Each row was made from one walk, in order. Every step used is in the known rows, and no mark comes twice. Write each row's walk.
In the rows, zero is written as 128.
Known rows
J-B-V-N-X: [131 136 156 114 118  81 177 186 149 145 123 148 129 105 163 108 119  76
 153]
N-B-X-V: [ 73 132 162  86 109 155 181 177 161 109 160 155 148  92 151 123 139  96
 156]
X-N-B: [ 68 153 149 128 115 159 116 172 153 138 107 141 136 101 121 125 147 154
 149]
V-X-N-B-J: [ 46 152 153 125 132  36 136 161 159 114  93 135 126  91 118 132 139 151
 157]
R-V-N-X: [124 114 153 107 113  83 179 190 139 136 127 153 130 102 170 107 115  55
 151]
J-B-X: [113 131 159 107 118 119 174 175 142 124 130 143 144 106 147 119 114  50
 154]
N-X: [133 130 151 110 111 128 161 186 148 128 140 150 117 106 163 101 120  77
 151]
V-J-B: [102 107 156 112 131 123 140 177 151 125 118 141 159 107 152 126 152  89
 149]
R-V: [ 72  97 155 109 117 123 151 174 132 122 147 159 125 102 132 124 137  82
 136]
X-V-J-B: [ 90 106 159 102 128 136 142 177 161 120 133 145 171 102 156 127 157  92
 150]
X-V-N-B-J: [ 58 140 157 105 130  20 162 157 160 106 114 137 135  87 135 132 150 139
 160]
J-B: [106 125 152 118 118 126 130 168 152 138 142 141 151 105 138 123 149 101
 144]
X-V-N: [108  99 158  96 103  89 182 191 166 128 142 159 143  88 170 122 156 109
 163]
J-B-X-N: [101 143 154 131 114 146 120 182 156 143  99 144 147 104 135 119 111  83
 159]
B-X: [116 121 160 103 112 122 190 185 142 114 130 152 118 104 154 115 113  58
 158]
R-V-X: [ 62  94 156 114 114  77 185 196 142 125 136 165 118  94 139 132 140  98
 143]
R-V-X-N-B-J: [ 32 146 154 124 135  33 135 159 152 113  95 137 130  91 113 135 136 140
 153]
N-X-V: [102 125 157  91 105 153 163 185 167 118 173 159 140  93 166 109 139  95
 153]
N-B-V: [ 66 151 161 118 125 128 160 168 147 132 133 150 108 104 113 128 151 153
 140]

Write each row's walk
[ 88 125 162  89 110 148 171 177 164 115 165 154 159  94 155 122 135  76
 156]  J-B-X-V
[ 60 146 154 113 133  40 146 152 153 104 113 134 121  94 123 129 146 141
 154]  N-B-J
[ 78  99 166  84 128 144 189 192 157  95 121 155 150  99 170 125 146  82
 160]  N-B-X-V-J
[ 86 141 162 122 126 117 147 166 151 141 140 149 124 107 117 126 145 123
 140]  J-B-V
[110 118 162 103 127 118 182 182 142 115 113 143 150 108 158 122 117  41
 157]  V-J-B-X
[ 85 129 157 127 123 143 125 184 149 136  89 145 155 106 137 123 109  66
 156]  R-V-J-B-X-N
[102 137 155 128 110 148 132 189 156 135 100 150 130 103 139 116 110  89
 161]  B-X-N
[111 114 162 114 115  64 187 187 153 139 119 157 115  98 149 124 146 117
 156]  B-V-N
[ 65 117 152 136 112 116 128 196 155 143 104 159 130  96 129 127 129 117
 150]  R-V-X-N
[142 122 152 109 110  86 180 193 149 136 125 150 125 102 177 104 120  71
 158]  V-N-X
[ 90  90 167  85 126 140 190 196 159  94 126 159 146  99 176 122 143  72
 162]  B-X-V-J
[ 58 132 160 120 120  81 192 191 152 131 126 159 106  96 125 135 150 147
 145]  N-B-V-X
[ 99 136 159 102 116 103 201 180 139 121 111 145 133 102 152 123 120  75
 160]  V-N-B-X
[ 73 112 166 107 138 125 174 185 147 111 102 152 121 108 143 129 154 121
 149]  N-B-V-J
[ 72 139 155 142 116 113 126 193 165 152 100 154 129  98 121 128 133 137
 152]  J-B-V-X-N
[109 108 161  93 108  84 193 187 162 128 136 154 158  91 171 124 139  78
 165]  J-B-X-V-N
[ 66 139 155 112 132  11 160 157 153 109 103 134 127  91 132 130 146 137
 159]  V-N-B-J
